What can hang from each mark
Q55: Q294 Q945
Q945: Q55
Q633: Q469
Q36: Q157 Q294 Q406 Q469
Q157: Q36 Q943
Q943: Q157 Q203 Q444
Q444: Q943
Q406: Q36
Q114: Q589
Q589: Q114 Q943
Q294: Q36 Q55
Q203: Q943
Q469: Q36 Q633
Q976: Q943

Known rows, with every way that one mark hangs from another
Q203{Q943{Q157{Q36} Q444}}: [ 12 -20 -24 -11  -4 -14 -27   5 -51   3   6 -33  12  -1  15 -22  20   9
 -75  28  20  -1  -4 -26 -12  42 -10 -31  -5 -17  13  44  -4   4   5]
Q469{Q36 Q633}: [ -2 -13 -19  -2  35 -14 -26 -13   4 -45  22 -21   7  15  19  20  26  19
 -56 -21  25  -6  19  -1   7  18  -4 -57  -2  14  24  46  24  21 -17]
Q976{Q943{Q157 Q203}}: [ 10 -15  -9 -26 -10  -8 -19   2 -25 -15  22 -17   6  20  14   7  22  13
 -77   7  31 -20   3 -16  11  12 -11 -11 -19  -1  27  37 -12  19 -15]
Q633{Q469{Q36}}: [  2 -11 -13   0  37  -6 -14 -13 -35 -32  30 -22  12   9  19   1  25  15
 -68 -49  29 -10  -1  16  -2   8   0 -38  -9  15  34  33  54  21 -11]
Q406{Q36{Q294 Q469}}: [  1  18 -22  -4  32 -12   2 -43  -9  -1  48 -20  14 -23  34  -7  20  19
 -50 -34  29 -43 -11 -12  -1  26  16 -56   2  -1  15  30  21   6  -2]
Q406{Q36{Q157 Q294{Q55} Q469{Q633}}}: [ -7  32 -36  -6  29 -22  22 -45  -6  -7  30 -45   4  18  12  -9  10  25
 -46 -24  26 -55 -14 -28  -2  34  21 -84  -6 -40  20  35  12  -6  -1]
Q469{Q36{Q294{Q55} Q406} Q633}: [ -5 -18 -22  11  25 -33  13 -18  10 -30  38 -33   6  -8  15  -8  23  21
 -57 -54  28 -30  -1 -30  12  19  16 -88   0   0  31  43  20  11 -22]
Q294{Q36{Q157{Q943} Q406} Q55}: [  1 -23 -15 -15 -13  -2  37  -7 -20 -13  20 -44  12  -2  16 -37  21  14
 -68 -14  13 -43 -18 -28   6  24   7 -64   3 -14  53   5 -18  12  -1]
Q589{Q114 Q943{Q444}}: [ -1  72 -14 -13  24  -6 -35 -25 -34 -15  12 -25  11   1   6   5  23  17
 -87  30  33 -20 -11 -14   0  10  -8 -25  -2  -9  11  51  -6   8  -5]
Q114{Q589}: [  8 -20 -13 -26  37   2 -19   2 -30 -32  24 -15  10  16  24  18  27  15
 -54 -24  32 -14  -9  -9   5  -4  10 -67 -16  12  27  20  10  14 -13]
Q157{Q36{Q406}}: [  4  18 -14 -15  11 -16  -8   3 -23 -21  40  -9  22 -41  29  -4  23   7
 -69 -46  21 -20  -9 -17   5  16  21 -63   0   8  21  52   6  12  -8]
Q294{Q36{Q157{Q943{Q203}} Q406} Q55}: [  3 -15  -7 -25 -32 -15  39   0 -37  -1  22 -49   7   5  15 -25  20  20
 -58   0  21 -49 -20 -19  13  22  -9 -56   1 -19  60   2 -24   8  -1]
Q36{Q157 Q406 Q469}: [ -2  75 -27 -22  37  -3   9 -24 -27 -16  47  -6  18 -25  20 -30  21   7
 -90 -30  14 -49 -12 -32  -4  15  53 -51  -5  -2  31  52   0  15   0]
Q444{Q943}: [ -1 -42 -13 -18  30   5 -22  -3  -3 -34  27 -15  11 -25  32   3  29   0
 -83  -5  24 -11  -1   3   7  13  13 -38   6  22  23  37  -2  27 -17]
Q55{Q294{Q36} Q945}: [  8 -49   3 -12  27 -20  -3 -13  -3 -58  33 -39   0   0  28  31  19  14
 -48  20  40 -12 -11  -2   1   6  26 -40  -9  43  39  10  23   8 -16]
Q36{Q406 Q469}: [ -4  55 -19 -19  40  -1  -1 -19 -20 -29  51  -1  17 -38  24  -7  21  10
 -83 -20  19 -45  -7 -14   1  10  43 -49  -5  17  23  50   8  20   6]
Q469{Q36{Q294{Q55}}}: [  0 -71 -15  11  30 -22  11 -12  19 -10  24 -45   3  -7  27 -10  23  21
 -48 -68  31 -30  -6 -19   6   8   9 -61   3   9  29  14  32  13 -23]
Q294{Q36{Q157 Q406 Q469{Q633}} Q55{Q945}}: [-11  30 -20 -29  20 -32  26 -29 -32 -50  27 -49   6  15  -8 -10   9  14
 -60  23  15 -55 -11 -31  -7  40  59 -89  -7  -3  47  41  16   3  17]
Q945{Q55}: [  4 -13 -14 -13  39  10 -25  -7 -16 -43  19 -34   1  -8  12  24  21  11
 -55 -34  28 -22  -7  -4  13 -10  14 -40  -6  21  12  48   9  22 -14]
Q157{Q36{Q406} Q943{Q444}}: [  8  44 -18 -11 -15 -16  -5   7 -31  -7  29 -19  21 -26  32 -23  21  14
 -70  -5  23 -24  -7 -25   2  38  -4 -42   4  -3  18  51 -14  14  -3]
Q36{Q157{Q943} Q294{Q55{Q945}} Q406 Q469}: [ -8   7 -28  -5   9 -18  39 -33  26  -9  42 -38   6  -1   9 -48  14  13
 -67   3  15 -80 -32 -49  -1  38  77 -70  -3 -11  47  29   6   2  -3]
Q114{Q589{Q943{Q157{Q36} Q203 Q444}}}: [ 21   7 -16 -30 -28 -24 -14  13 -89  18   4 -34  11  31  13  -4  19  22
 -50  52  35  -2 -16 -29  -5  35 -35 -48 -22 -36  27  23  -4 -13   2]
Q36{Q157 Q294 Q469{Q633}}: [ -8  67 -34  -4  47 -14   4 -46  11 -20  42 -17   7  25  14  -8  18  20
 -66 -25  26 -52  -3 -23   0  16  43 -77 -14 -13  25  44   7  10  -9]
Q943{Q157{Q36{Q469{Q633}}} Q203 Q444}: [  4  87 -21 -25  -1 -38 -19   1 -72  -6  14 -37   8  26  14  20   7  31
 -48  43  31 -28  10 -10  -9  36  -7 -40 -21 -27   5  59   1   1  16]
Q406{Q36{Q157{Q943} Q294{Q55{Q945}}}}: [  5 -51 -25   0  -6 -20  21 -27  24  -5  23 -61   0  15  13 -23  16  14
 -40  -3  26 -51 -29 -39   3  48  28 -67   2 -22  41  16   7  -9 -18]
Q406{Q36}: [  9  -4 -15 -15  26  -2 -20 -13 -23 -26  31 -25  12 -18  30  15  22  12
 -53 -26  31 -16  -5  -1   4  20  -8 -47   2   6  15  36   7   9 -12]
Q157{Q36}: [  4 -11 -12 -15  17 -14 -19   2 -10 -22  24 -20  14 -16  29  14  21  12
 -55 -43  25 -14   0  -2   5  13  12 -56  -3   9  17  37  15  13  -7]
Q157{Q36{Q294 Q406 Q469} Q943{Q203}}: [ -2  30 -14  -7 -25 -26  25 -20  -5  22  53  -8  18 -29  33 -22  21  25
 -50 -13  20 -59 -15 -18  10  30  20 -58   2 -12  37  28   2   6   5]
Q589{Q114 Q943{Q203 Q444}}: [  1  77  -4 -22   5 -20 -32 -18 -54  -5  13 -31   7   5   3  17  22  24
 -78  41  40 -23 -12  -5   8  10 -22 -18  -4 -14  19  48 -10   5  -7]
Q55{Q294{Q36{Q157 Q469}}}: [  3  11 -13 -13  31  -7  21 -30 -23 -17  35 -26   7   4  37  -5  18  19
 -64  -9  26 -30 -10 -13  -8   1  23 -33  -6  10  38   5  13   9  -1]

Rows
[ 10 -48 -12  -9 -19 -30  -4   2 -22  18  27 -32  11 -13  39 -14  25  12
 -55   0  29 -12 -11 -16   8  25   1 -40   1 -13  30  25  -3   5 -21]
Q444{Q943{Q157{Q36{Q294}} Q203}}
[  3 -66 -19   6  26 -38  17 -20  23 -15  21 -58  -2  10  14 -28  20  14
 -48 -49  26 -38 -16 -43  -1  30  46 -65   1   0  45  22  42   3 -26]
Q469{Q36{Q157 Q294{Q55{Q945}}}}
[  9 -35 -11  -3  -1   4  20 -17   4 -15  25 -31   4  20  37  -5  24  21
 -61   9  27 -19 -12  -9   3   6  -8 -32  -3   4  48  -9 -11  10 -19]
Q55{Q294{Q36{Q157{Q943}}}}
[ 10 -45 -10 -25 -21 -18 -17  16 -38   3  15 -29  11 -13  33   3  23   8
 -60  22  21  -3  -3  -2   6  26  -6 -28   1 -11  28  35  -3   8 -11]
Q444{Q943{Q157{Q36} Q203}}
[ 19  -1 -24 -20 -11 -10 -17   7 -70   9   3 -30  16  27  17 -14  21  15
 -61  39  27   5 -15 -37 -11  35 -21 -55 -18 -29  20  29   1  -8   3]
Q114{Q589{Q943{Q157{Q36} Q444}}}
[ -2  41 -29 -16  18 -11 -16 -12 -19 -22  19 -22  12  17  18  18  12  23
 -54  19  15 -23   8  -7  -6  26  22 -61 -16 -18  11  53  13   5  11]
Q943{Q157{Q36{Q469{Q633}}}}
[ -5  16 -34 -16   3 -10  -8 -22 -28 -12  31  -7  17  -7   6 -21  18  11
 -77  48   0 -20  -1 -29  -7  44  26 -66  -7 -26  24  64   5   2  19]
Q203{Q943{Q157{Q36{Q406 Q469{Q633}}}}}
[  0   4  -3 -17  27 -23  16 -27 -20 -49  53 -22  10 -29  30   4  16  13
 -63  27  28 -33 -19 -17  -6  15  53 -40  -4  42  41  25  27   7   5]
Q55{Q294{Q36{Q406 Q469}} Q945}
[ -6  10 -37   0   2 -21   5 -36 -13   4  43  -7  16  -8  10 -32  20  15
 -73  25   8 -31  -8 -41  -6  45  34 -79  -7 -29  27  54   5  -2  10]
Q203{Q943{Q157{Q36{Q294 Q406 Q469{Q633}}}}}
[ -4  -5 -20 -13  -4   1  -1 -13  12  -3  23 -13  16 -10  34  -3  19  22
 -53   1   8 -40   0   2  -1  26  15 -49   4  -3  24  29  11  15  11]
Q157{Q36{Q469} Q943}
[  9  18 -11  -4 -26 -39   0   0 -19  19  26 -35   9   0  32  -6  20  27
 -41 -12  41 -35  -8 -12   9  32 -21 -43  -3 -13  22  26 -11   7 -10]
Q157{Q36{Q294} Q943{Q203 Q444}}
[  9  42 -24 -11  11  -1 -11  -5 -18  -9  16 -31   8  20  19 -23  22  15
 -77   1  27 -33  -5 -23  -1  28  -2 -31  -6 -10  24  37 -24  17 -12]
Q36{Q157{Q943{Q444}}}
[  1 -17 -24  -2  35 -14  19 -15  10 -12  27 -45   2   8  16 -16  19  15
 -64 -68  34 -47 -20 -30   7   3  32 -71 -11 -13  31  20   1   6 -24]
Q36{Q157 Q294{Q55}}
[ 11 -13 -25 -12  22   0 -30  -2 -47 -14  13 -31   6   7   9 -18  22   8
 -89  38  26 -11  -3 -23  -8  32  -6 -22 -12  -5  15  42 -13  11  -3]
Q203{Q943{Q157 Q444}}
[ -3  69 -33 -19  29  -9  -9 -39 -26 -23  31 -23  10  16  15   4  16  18
 -58  -1  18 -35   1 -14  -5  35  13 -62  -4 -24  17  53   9   4   4]
Q406{Q36{Q157 Q469{Q633}}}
[  2 106 -34  -3  13 -38   4 -20 -47  -1  41 -20  19  -7  20 -24  12  21
 -65   5  28 -37  -3 -48 -11  41  26 -65 -16 -24   7  69  -1   0   8]
Q943{Q157{Q36{Q294 Q406 Q469{Q633}}} Q444}
[  9 -22  -3  -9  21  -2   9 -14 -39 -43  39 -32   4 -27  26  14  20  13
 -55 -17  33 -11 -20 -17  11 -17   5 -36  -3  32  29  31   5  15 -13]
Q945{Q55{Q294{Q36{Q406}}}}
[  9  19  -8 -19 -27 -28 -14  15 -37   4  14 -34  10   4  28   8  18  25
 -48  11  33 -25   0   1   7  34 -31 -31  -2 -12  19  36 -11  11  -1]
Q157{Q36 Q943{Q203 Q444}}
[ -7  18 -21  -7  37 -14  29 -24   2 -13  49 -23  11 -34  20 -19  16  17
 -71 -45  26 -65 -22 -29   4   8  50 -72  -6   3  25  32  10  10  -1]
Q36{Q294{Q55} Q406 Q469}
[ -1  59 -36 -16   3 -23 -14 -15 -62  -7  25 -15  17  -2   6 -28  14  14
 -84  64   8 -21   1 -39 -17  56  12 -53  -6 -27  11  73  -3   2  25]
Q203{Q943{Q157{Q36{Q406 Q469{Q633}}} Q444}}
[ -9  30 -25 -16   5   1  12 -37  -5 -22  20 -27   9  40  14  -9  19  26
 -57  34  11 -45   9  -6  -2  34   4 -65  -3 -12  43  18  -5  18  13]
Q294{Q36{Q157{Q943} Q469{Q633}}}
[ -1 -74  -1 -23  21 -22   4  -2 -16 -56  11 -62   1   3   9  18  14  13
 -42   1  30 -34  -9  -2   2  22  27 -67  -4  27  38  10  24  10   0]
Q294{Q36 Q55{Q945}}
[ 15  59 -23   2   3 -34   0  -1 -49   9  39 -26  20 -27  31 -34  18  12
 -68 -30  34 -22 -15 -52  -5  31  16 -48 -11 -13  13  53  -7   1 -13]
Q943{Q157{Q36{Q294 Q406}} Q444}
[ -8  19 -32  -9  27 -37  17 -48   6 -25  30 -55  -1  26   1  -2   7  19
 -37   5  26 -58 -17 -37  -6  49  50 -86  -6 -25  27  44  27 -11   0]
Q406{Q36{Q157 Q294{Q55{Q945}} Q469{Q633}}}
[ 14  40 -29   4  -2 -16   5 -28 -22  19  31 -38  12   7  31 -42  22  19
 -59 -14  34 -35 -16 -38  -1  46 -17 -42   5 -28  22  31 -18   2 -17]
Q406{Q36{Q157{Q943{Q444}} Q294}}
[ 13  15 -10 -32   4 -15 -17   0 -70  -9  18 -25   7  25   8   9  25  21
 -62  35  44 -15 -14 -13   5  21 -29 -51 -18  -7  29  21  -5   2  -2]
Q114{Q589{Q943{Q203 Q444}}}
[  6  28 -14 -20  15 -11  12 -16 -44 -22  39 -22  19 -17  21 -30  26   6
 -78 -39  23 -28 -11 -26   2  18  17 -60   0   6  45  26  -6  15  -6]
Q294{Q36{Q157 Q406}}
